Each row was made from one walk, in order. Every step used is in the known rows, and no mark comes twice. Write each row's walk.
Known rows:
f/g: 1.142  -1.416  -0.224  -0.375  -0.770  -0.537  -0.564  1.664  -0.360  -1.091  -1.569  -0.423  -2.891  -1.595  1.591  1.462  1.183  -2.441  -2.687  1.663  -0.453  2.710  3.450
d/g: -0.923  -0.019  -1.393  -0.528  -2.121  -0.604  -1.721  -2.120  -0.724  0.625  1.530  -0.996  1.247  0.351  -2.006  -1.045  0.944  0.180  0.825  -2.100  -0.932  0.133  -2.194
l/g: 0.256  -0.986  0.264  -0.349  -0.229  0.194  2.365  2.545  0.223  -2.206  1.592  0.255  -0.478  1.570  3.693  1.044  0.687  -0.735  -1.989  0.658  0.631  3.684  1.078
g/c/l: -3.330  1.622  0.174  0.434  -3.771  -1.083  2.946  -2.215  -0.856  1.015  -1.694  3.306  4.913  1.735  -3.339  4.764  -0.289  -1.077  0.742  -1.591  -0.092  0.947  -1.119
c/g/w/l/f: -1.488  0.744  2.657  -2.178  -5.298  -0.646  6.253  1.540  -5.140  -3.020  1.800  1.681  -4.409  0.954  6.139  2.821  -0.476  -7.342  1.383  -0.070  1.656  2.557  1.530
w/l/f/c/g: -0.019  -1.125  0.568  0.584  -5.642  1.214  7.369  4.173  -0.909  0.272  1.003  -0.250  -2.861  -1.278  0.039  3.342  0.900  -8.901  2.340  -0.873  1.290  4.529  1.287
l/f/c/g/w: 0.295  -1.132  0.810  -2.128  -5.598  -0.982  4.538  0.205  -0.995  0.833  0.306  0.097  -2.645  1.518  3.626  2.116  0.836  -8.958  5.520  0.210  0.982  1.848  3.134
l/f/c/w: -3.628  -2.106  2.797  -0.133  -3.959  0.612  2.456  -1.056  -0.605  2.179  0.574  -1.257  -2.554  1.013  -1.164  0.128  1.402  -6.889  3.277  0.475  -0.942  2.310  1.274
l/g/w: -0.121  -0.403  1.859  -3.561  -1.559  -0.467  2.352  0.545  -1.935  -3.586  1.300  1.692  -2.786  2.219  6.788  1.302  0.482  -1.582  -0.832  1.027  1.824  2.368  3.093
l/g/f/c: -1.417  -2.937  -0.866  -1.941  -1.351  -0.564  2.646  3.630  1.024  0.387  -0.049  -1.253  -4.969  0.515  -0.527  3.174  1.516  -4.273  2.187  0.569  0.816  5.976  2.563
w/l/f/c: 0.017  0.068  2.498  -0.246  -2.341  1.664  6.529  2.820  -0.870  -0.360  0.761  -1.147  -5.213  -2.956  -3.404  3.318  0.215  -6.546  0.709  -0.835  0.463  3.063  0.487
d/g/c: -0.922  0.745  0.151  0.257  -3.034  -2.155  -0.119  -4.158  -0.200  0.976  1.023  0.860  3.997  -0.602  -2.812  1.952  0.444  0.870  -0.096  -2.446  -0.991  0.411  -3.044
c/l: -2.936  0.853  -1.241  0.154  -2.638  0.527  1.184  0.161  -0.766  0.663  -1.261  1.555  2.308  2.738  -2.297  1.966  0.095  -1.723  1.912  -1.168  -0.090  0.714  -0.271
g/w/l/f/c: -0.277  0.404  3.862  -3.229  -3.555  0.898  6.645  0.510  -3.243  -1.536  0.681  0.541  -7.517  -2.434  -0.541  3.466  0.234  -7.361  1.722  -0.572  1.799  1.898  2.789
c/f/w/l/g: -1.882  -2.324  1.771  -3.617  -1.116  0.992  5.346  1.693  -5.700  -4.271  4.636  1.463  -2.739  -0.154  2.645  2.627  1.912  -2.158  -1.529  0.037  1.389  7.922  2.215
f/c/l/w: -4.724  -0.501  2.189  -1.405  -4.848  2.354  3.092  0.347  0.853  -0.115  -1.205  2.947  0.782  1.382  -2.642  4.349  1.401  -2.789  4.354  -3.103  -0.245  3.322  0.544
f/w/l/g: -1.248  -0.970  2.711  -0.546  -1.482  1.569  4.269  2.896  -4.082  -4.733  2.926  3.833  -3.633  -1.788  3.071  3.025  1.886  -1.272  -3.655  -0.336  2.287  8.311  2.593
c/l/g/f/w: -5.960  -1.012  -0.327  -1.976  -2.691  -0.944  2.163  1.383  -3.946  -1.276  0.871  2.699  -2.436  4.080  0.301  4.346  2.309  -3.667  2.344  -0.284  -0.081  8.714  1.918
c/l/g/w: -3.189  0.255  0.429  -3.349  -4.232  -0.055  3.357  0.659  -2.789  -2.910  0.164  3.245  -0.672  4.985  3.884  3.382  0.530  -3.328  1.560  -0.399  1.886  3.253  2.816
w/l/g: -0.430  -0.501  1.531  -0.675  -1.486  1.659  5.150  4.559  -1.631  -3.958  1.875  1.421  -3.133  -0.781  2.901  2.654  0.562  -1.532  -3.683  -0.104  2.220  5.404  1.455
c/g/w: -0.550  -0.882  -0.268  -2.143  -4.388  -1.388  0.886  -0.467  -2.149  -0.723  0.006  2.377  -0.032  2.091  6.380  0.464  0.323  -2.909  3.042  0.425  2.035  0.419  2.648
f/g/w: 1.117  -0.974  1.137  -3.364  -1.944  -1.422  -0.600  -0.462  -2.392  -2.377  -1.837  0.963  -5.333  -1.179  4.971  2.005  0.958  -3.287  -1.475  2.176  0.757  1.485  5.493

Which walk is each row?
-4.115  -0.444  1.709  -1.893  -0.820  -0.488  1.453  0.410  -5.202  -1.635  0.880  2.119  -6.781  -2.917  -1.142  3.203  1.119  -1.970  0.189  -0.645  0.667  5.938  1.134 -> g/f/w/l
-7.226  -3.371  0.035  -2.248  -7.107  0.160  0.720  -1.403  -3.361  2.177  0.262  -0.596  -5.787  -1.375  -4.689  1.028  2.384  -5.186  3.515  -2.521  0.552  4.521  0.578 -> d/g/f/c/w/l
-3.679  -3.970  2.477  -0.854  -5.398  2.969  5.422  3.204  -1.843  -1.401  0.769  1.992  -3.822  -0.635  1.683  2.188  2.223  -4.842  -0.902  -0.136  3.119  6.471  3.812 -> f/c/w/l/g
-0.203  -1.935  0.113  -2.534  -6.921  0.928  4.879  1.903  -2.378  -0.746  -0.727  3.115  -3.643  -1.646  2.680  2.970  1.165  -6.205  3.047  -1.026  4.512  2.213  4.590 -> f/c/g/w/l
-3.225  -0.882  0.456  -1.610  0.281  -1.967  -1.563  -1.536  -3.148  0.304  0.582  1.007  -4.287  -0.691  -0.910  1.284  1.518  -1.190  2.293  0.167  -0.789  4.455  0.990 -> g/f/w
-6.013  -0.761  2.697  0.052  -6.793  -0.502  1.965  -4.170  -4.018  -0.053  1.163  2.709  1.344  -1.190  -1.255  2.175  0.965  -0.669  -1.454  -2.733  0.425  2.572  -2.398 -> d/g/c/w/l
-4.733  -2.517  2.817  -0.186  -4.073  1.837  4.121  2.575  -3.685  -3.431  1.700  2.256  -2.759  0.961  4.787  1.198  1.071  -2.376  -3.039  0.324  2.200  5.893  2.175 -> c/w/l/g
-5.503  -1.083  -3.888  -2.276  -5.932  -0.690  0.124  -0.921  -0.465  4.103  -1.114  -1.137  -1.214  2.159  -8.277  3.022  2.078  -5.575  6.680  -3.543  -0.855  3.227  -0.757 -> d/g/f/c/l
-1.298  0.489  0.052  -3.378  -3.412  -1.226  -1.878  -4.220  -2.720  -0.652  1.357  0.250  -1.009  0.817  0.733  -0.736  0.706  -0.848  1.824  -1.820  0.087  -1.073  0.132 -> d/g/w
0.302  -0.336  2.474  -3.524  -3.013  -0.123  2.146  1.500  -4.397  -4.100  -1.705  2.087  -7.844  -3.420  4.112  3.657  0.718  -4.001  -3.333  0.974  2.363  3.034  6.031 -> f/g/w/l
0.931  0.361  3.237  0.341  -1.839  -2.884  3.736  -0.216  -1.145  -1.028  -0.603  -0.605  -1.741  -1.432  1.373  5.071  0.346  -5.116  -3.136  1.769  -2.227  3.981  1.094 -> l/f/g/c
-1.311  1.938  4.399  -2.791  -2.211  -0.095  5.321  0.013  -5.156  -3.333  1.636  0.713  -6.743  -0.712  2.580  2.474  -1.005  -5.014  -0.136  -0.217  0.709  1.279  1.000 -> g/w/l/f
-1.991  2.014  3.131  -3.489  -4.328  -0.725  3.635  -2.146  -5.589  -2.972  3.159  -0.295  -5.424  -0.439  0.938  1.600  0.004  -4.953  0.705  -2.142  -0.402  1.494  -1.054 -> d/g/w/l/f
-2.430  1.026  1.924  -3.269  -4.697  -1.638  2.992  -0.262  -4.315  -2.025  -1.429  0.553  -4.536  2.692  2.638  4.369  0.776  -8.700  1.134  0.961  -1.436  3.085  4.034 -> c/l/f/g/w
0.488  0.101  2.944  -0.174  -1.877  0.041  4.829  3.781  -3.087  -3.224  0.056  -1.163  -7.024  -2.809  1.138  3.933  0.439  -6.490  -4.153  1.031  -0.941  5.439  2.301 -> w/l/f/g
-2.235  -1.262  0.048  -3.710  -5.606  1.064  4.760  1.363  -1.082  -1.083  -0.966  2.880  -1.590  3.260  0.547  4.111  1.639  -5.761  3.234  -0.622  2.977  3.721  4.456 -> f/c/l/g/w
-1.070  0.897  2.749  -3.217  -2.383  0.388  2.878  -0.312  -4.170  -3.064  0.043  2.593  -5.033  -1.903  2.350  2.132  -0.538  -1.357  -0.579  -0.359  2.746  0.399  2.404 -> g/w/l
-1.965  -1.498  1.450  -3.250  -0.545  0.633  3.201  -1.081  -5.725  -2.039  3.209  1.207  -2.210  -2.033  -1.060  1.654  1.449  -1.450  0.216  -0.371  0.777  4.427  0.952 -> c/f/w/l
0.801  -1.578  -0.452  0.781  -4.421  -0.247  4.431  2.447  1.048  2.139  0.887  -1.124  -0.217  1.031  0.409  1.525  0.963  -8.353  4.275  -0.118  -0.113  3.011  0.890 -> l/f/c/g
-3.443  2.041  0.765  0.103  -2.503  -0.252  3.785  0.364  -1.517  0.395  0.377  -0.176  0.639  3.799  -2.236  2.704  -0.307  -5.190  2.559  -0.982  -2.137  1.719  -1.294 -> c/l/f
-5.111  -1.039  1.570  0.204  -5.696  -1.850  -1.317  -6.172  -2.066  1.440  0.953  1.698  4.087  1.145  -0.736  0.228  1.355  -0.127  0.377  -1.958  -0.914  1.025  -2.163 -> d/g/c/w
-2.891  -2.547  2.785  0.372  -4.173  -2.031  -0.162  -2.661  -1.916  -0.094  -2.184  2.120  -0.038  -0.793  3.022  2.875  1.542  -2.533  -2.868  1.849  -0.160  3.428  3.245 -> f/g/c/w
-2.908  -1.831  0.933  -1.958  -0.017  -1.577  0.869  1.154  -3.211  -1.765  2.051  1.168  -4.707  1.115  2.825  2.563  2.057  -1.890  0.292  0.803  0.013  7.967  2.257 -> l/g/f/w
-3.821  -2.122  3.916  0.172  -5.500  -0.686  3.022  -0.671  -3.844  -1.956  -2.255  3.506  -2.724  -3.084  2.495  4.752  1.333  -3.184  -4.948  1.107  1.190  4.949  3.626 -> f/g/c/w/l
-4.692  -1.067  -2.387  -1.951  -3.886  -0.474  1.888  1.036  -0.084  3.217  -3.026  -0.166  -2.409  1.686  -6.556  4.189  1.182  -5.565  6.180  -1.280  -0.059  3.211  1.448 -> g/f/c/l
